Each row comes from the steps of one path. Every step used is in the known rows, and no mark comes twice. Write the path behind each row, first mark first.
Known rows
kegufi rige: [ -4.5 -12.9  -7.1   2.3  -3.0   1.3  15.5  -9.0   9.5   5.2 -15.5 -35.1
 -12.3   5.4  -6.9  23.7 -24.5  23.6  -5.8   4.3 -10.9  -0.6  -1.9]
sefa luzak ketuv likud kegufi rige: [ 10.3   0.6   7.1  -9.0  27.8   5.7   5.5   9.3 -16.9  16.4  13.5   7.5
 -18.8 -30.9  19.2   1.0  26.8  11.0 -16.4  25.0 -17.5   2.8   8.1]
luzak ketuv likud fode: [ -2.3   0.5  11.6   5.9   3.3  -2.6 -12.7   8.9 -12.5 -19.4   8.0  19.8
  16.2 -22.8   4.7 -25.5  12.9 -24.4   2.8 -20.9   7.6  -7.1   5.3]
fode siru: [ -2.4  11.3  -8.8  -0.3 -39.1  15.5  10.3 -22.2  17.7   9.8 -22.7 -36.7
   7.6 -12.8 -19.5 -39.2 -18.8  28.1  26.0  -0.9   2.9   2.8  -8.3]
fode kegufi rige gunal: [  8.1 -11.5 -19.2  -3.0  -3.9   7.5  20.8  -3.2  22.5  32.5 -15.4 -39.6
   2.9  35.6 -28.1   7.8 -14.9  17.7  23.9   1.1   4.9  18.1   0.3]
likud kegufi luzak ketuv: [  5.3  13.1 -10.8   1.6 -14.5 -33.3 -20.0  -5.7  -0.2   1.5   0.2 -15.9
  -2.4  42.7   6.1   6.4  -8.2  15.7  -5.8  -2.3  -1.1  -0.6  -5.5]
ketuv likud kegufi: [  8.8   0.5 -18.3  -2.4   1.5  22.2   0.0 -22.1  17.2   5.1  16.0   1.9
  11.7 -14.8   6.0 -17.2  -1.3  17.9   4.0  14.3 -18.4  -6.1  -5.9]
ketuv likud fode kegufi: [ -1.7  -5.3  -1.6  -1.2  -2.3  -2.3  10.8  -9.3  11.4   4.1  -0.2   6.3
  11.7 -32.4 -20.1 -16.1   1.3  -7.3  30.4 -16.1  -4.1  -4.6   1.0]
likud fode fitu: [ -6.2 -24.5  -5.9  -0.7 -46.8 -15.1  10.3  -3.2  -6.2 -15.5 -15.9 -30.0
  25.9  17.2 -32.6 -30.2 -17.5  -5.6   9.2   5.4   8.0 -14.8  -7.2]
sefa luzak: [-22.0   1.6  17.2  -2.6 -30.7  -4.2  26.4 -17.0   3.9  19.6  -3.5 -39.7
  -6.1   1.7 -38.0  -6.9 -36.7  23.3  -9.8  32.7  -4.3 -13.0  -9.5]
likud ketuv: [-10.0  13.8 -16.6   4.3 -32.3   2.9  12.3 -14.2  15.7  -1.7   2.6 -28.6
   5.0   4.2   3.1 -31.3 -18.7  35.8  -3.1  30.4  12.2  -1.4 -16.5]
kegufi luzak ketuv: [-13.1   7.5  -2.3   9.2  -8.8 -28.8 -14.6  -7.9   1.5  -5.5 -10.3 -24.5
  -5.8  50.3 -11.6   5.0 -28.2  -0.7  -6.3  -6.8   9.7  -3.5  -2.6]
nisi ketuv likud: [-12.2  15.3 -13.4   9.5   5.2  27.9  17.5 -14.9  13.8  -1.9  22.4   6.5
  10.6 -28.6  12.9 -25.1  -4.5  14.9  12.2  18.8   3.4 -11.4  -9.3]
luzak ketuv likud kegufi: [  6.2  10.5 -11.3   0.9   7.4  14.0 -20.1  -5.4   3.7   2.4  18.9  11.4
  12.8  -3.6  30.1 -32.6  21.4   3.8   7.2  14.0  -6.5  -0.2   3.4]
ketuv likud kegufi rige: [ 18.5 -11.5 -20.2  -4.8  26.2  20.9   6.8 -11.2   8.7   3.9   8.7   1.3
  -8.6 -27.6  18.1  14.5   6.2  24.0  -6.1   3.2 -25.9   2.4   0.7]
kegufi rige luzak ketuv likud fode: [  2.0 -17.7  25.0  -0.2   1.1   2.2   4.3  26.2 -14.5 -15.6 -20.5  16.2
 -13.0   8.9   0.8  59.1  12.9 -12.8 -27.4 -17.2   5.5   5.8   1.3]
rozam ketuv likud: [ -0.3  12.8 -26.2   0.8   2.6   4.4 -10.7 -11.9   4.2  -9.0  11.7  -0.4
   9.6 -38.7   7.2 -38.3 -38.8  -1.0  -4.4   8.3  -9.6  -6.4  -3.2]
sefa luzak ketuv likud: [-17.6   8.6  18.8   1.1   9.5  12.5   3.9  -2.3  -7.1   9.5  11.0  -1.8
  -3.5 -12.3  -9.2 -31.9  -1.2 -10.0  -8.3  31.4   1.3  -8.9   4.9]
nisi luzak ketuv likud fode: [ -6.6   3.5  38.9   4.7  -4.5  12.2   7.7   1.2 -22.1 -23.0   7.4   5.5
   6.5 -16.4   1.0 -17.5  -3.1 -24.8  -7.2  -7.2  27.6  -2.1   6.2]
rozam ketuv likud fode kegufi luzak: [  9.6   7.9 -22.7  -3.9   5.9 -45.1  -7.6  -3.7  -5.1 -12.3   1.6  13.7
  -1.9 -39.5 -21.4  -8.0 -34.6 -16.2   9.0 -36.9  -5.5  -3.1  -2.7]
sefa luzak ketuv likud kegufi: [ -0.3  13.9   9.9  -6.5   3.6   7.0  -2.8  -0.7  -7.9  16.7  21.1   6.3
   0.0 -20.1   8.5 -30.5  18.5   5.7  -7.9  32.6  -9.4  -5.4   2.2]
ketuv likud: [ -8.8  -4.3  -9.1   4.7   7.5  27.1   5.8 -24.7  17.6  -2.0   6.1  -6.6
   6.7  -7.2 -12.3 -14.9 -20.7   2.3   3.7   7.5  -7.4  -8.5  -1.9]
nisi kegufi luzak ketuv likud: [ -3.3  10.3 -17.6   1.8  17.5  -4.2 -24.5  -9.0   6.1  -4.5  14.8  22.0
  -1.2  17.5  10.4   3.7  -0.5  -7.9   3.1 -17.2  -8.5  -4.9  -0.5]
rozam ketuv likud fode: [  7.0   6.9 -11.1  -1.0  -7.1 -16.7  -8.0   2.4 -13.3 -23.5  12.0  17.2
  15.4 -66.3   0.5 -30.4 -27.3 -12.8  -9.6 -21.3  -5.6  -9.8  -3.1]

Write each row's path
[  5.1   5.0  -1.5   0.0   8.0 -24.9 -21.7   5.5 -11.1 -19.0  15.4  38.8
   5.4  -7.9   3.8  11.3   9.5 -19.0  -2.2 -45.5  -4.2  -7.9  -0.7]
nisi kegufi luzak ketuv likud fode
[ -7.7   2.9  -6.9   9.5  24.4  -4.2 -16.0 -11.8   3.1 -14.2   3.8   4.4
  -5.7  25.9  -6.7  -2.9 -15.2 -16.7  -7.1  -9.7   3.4  -4.7   2.9]
kegufi luzak ketuv likud
[ -3.4   4.8   4.7   2.5   5.7 -10.4 -10.1   7.0  -0.6   1.0   1.9  15.2
  14.5 -23.5   4.3 -30.7  24.1 -23.3  34.1 -16.2   7.9   1.3   9.8]
luzak ketuv likud fode kegufi
[ 30.4  -4.9 -19.0  -2.9  29.4  27.6  -9.6  13.0  -2.4   8.4  17.1  12.0
  11.6  16.1  20.8  -9.6  29.7   1.5  -4.2  -2.5   1.0  17.1   6.7]
luzak ketuv likud kegufi rige gunal
[ 12.3 -19.3  -5.6  -8.4  -1.3  26.6  16.6  -4.5  14.3   7.9 -11.9  -2.0
 -18.5  16.9   1.9  66.5  -1.3  31.1 -27.9  15.5 -20.2   6.6  -9.6]
ketuv likud kegufi rige luzak
[ 10.0   0.6  -9.6  -5.3  -2.9  28.1  28.3   3.8  11.8   8.9   4.4  10.4
 -13.7  -4.6  25.6  59.9  15.2  42.8 -17.2  25.0  -9.0   4.4 -16.4]
nisi ketuv likud kegufi rige luzak
[ -9.6   3.7  33.7  -1.1  -0.9  -9.7   5.6  11.7 -24.8  -5.2  11.3  15.3
   3.8 -40.0 -14.6 -23.2  10.0 -20.9 -13.3   0.9   4.8 -11.9   4.7]
sefa luzak ketuv likud fode
[ 12.6   1.5  11.4  -3.0  23.7  29.6   7.9  -1.3 -14.2  -1.8  10.4  -2.6
 -15.6  -7.2  36.4   8.7  15.2   6.4 -10.8  18.9   3.4  11.7   9.7]
nisi luzak ketuv likud kegufi rige
[  1.0   6.0   2.8  -2.9 -18.0  18.4 -11.2   2.1  10.9   7.4  -1.9   8.5
   3.7  39.2  16.2  16.2  11.7   8.5 -13.6  24.0  -0.5   3.7  -7.3]
rige luzak ketuv likud kegufi
[  2.2 -37.3   9.9  -2.8  -9.2   5.7   4.3  28.2 -19.6 -22.0 -28.3   5.4
  -0.8  37.3  -7.0  27.7  17.2 -26.8 -17.4   7.1  10.7   2.4   3.2]
kegufi rige luzak ketuv likud fode fitu
[ -6.7 -12.2  10.2   2.0  10.8  23.0   2.3  11.3   4.2  -1.1 -19.5  -0.4
 -19.5  38.6   7.5  50.8   2.0  -1.1 -24.5  13.8   0.8   8.3   2.3]
kegufi rige luzak ketuv likud
[ -3.8  -8.6  21.3  -4.1 -32.5 -31.5   8.8  29.7  -3.3  13.1 -39.5 -16.2
 -14.6  30.9  -5.8  58.1  10.8   5.1   4.4  -8.7  10.5  14.3  -0.1]
likud fode kegufi rige luzak ketuv
[  0.6  -2.8   9.1   7.7  14.2 -24.2 -14.2   3.2 -15.2 -28.7   3.7  21.8
   1.4   0.1 -13.6   5.2  -3.7 -28.0 -11.2 -40.3   7.2  -8.0   2.9]
kegufi luzak ketuv likud fode
[-22.7  13.6  23.2   0.9 -25.8 -11.6   5.3   1.0  -8.0  17.4  -3.2 -31.0
  -3.1   9.3 -14.3 -24.6 -14.3   6.4  -6.7  33.7   7.4  -7.8  -0.6]
sefa luzak ketuv
[ -5.9   6.6   5.3   2.8 -17.5 -57.6  -9.7   6.7  -5.1   0.6 -15.5 -11.2
  -0.9  24.3 -19.4   4.9  -5.4 -11.1  19.5 -32.0  12.9   0.6   0.7]
likud fode kegufi luzak ketuv
[ 17.1  -2.2 -14.8  -1.6  31.4  11.4 -12.3   6.5  -3.0   1.8  10.0  11.1
  -6.2 -15.7  40.7  -1.5  30.0   7.8  -1.8   6.7 -14.9   7.7   9.4]
luzak ketuv likud kegufi rige
[ -9.2  15.3 -12.4   1.2 -15.9 -29.5 -22.4  -5.6   5.0   4.2   1.9  -8.0
  -2.0  41.9   5.2  10.6 -14.9   9.6   4.4 -12.8  -2.8  -4.1  -6.5]
nisi kegufi luzak ketuv
[ -7.3  -8.3   1.9  -2.4  12.6  15.7   5.0  10.6  15.3  19.7 -26.6  -4.2
 -21.4  37.2   6.2  41.9  13.4  -1.5   8.4  18.7  -0.2  17.6   6.2]
fode kegufi rige luzak ketuv likud
[  2.2  13.6  14.1  -0.7   0.2  28.2   0.0 -11.5  -5.6  -0.9  18.1  -3.0
   2.9   2.3  25.2 -24.0   7.1   0.8  -0.7  26.6  13.0   4.1   3.6]
nisi luzak ketuv likud kegufi
[  6.5  -8.1   2.2   0.0  28.0 -10.8  -2.7  18.7  -6.9   1.5  -5.7  16.2
  -5.2 -35.3  14.4   2.0  32.0 -18.9  23.2 -23.9  -0.2   9.1  16.0]
luzak ketuv likud fode kegufi rige
[ 21.1 -10.9  -3.2  -0.9  25.8   2.2   0.7  24.8  -5.6   7.3   0.4  17.1
  12.5   0.8  -5.9  -7.1  32.4 -25.3  22.4 -32.3  14.3  18.4  13.6]
luzak ketuv likud fode kegufi rige gunal
[  2.2  -8.7  -4.6   0.3   9.4 -24.4   8.6 -14.5   8.2  -5.4  -5.1   8.5
  -3.4  -9.8 -38.0  13.6 -15.9 -12.0  16.2 -36.4  -4.5  -5.4  -2.0]
ketuv likud fode kegufi luzak
[ -9.2  -0.9  20.4  -2.1 -22.3  -6.0  -1.0  15.1   5.3   5.6 -17.3  12.8
   4.7  21.1 -12.0  17.2  15.2 -17.0  14.0  -5.3  13.0   5.4  -0.4]
rige luzak ketuv likud fode kegufi
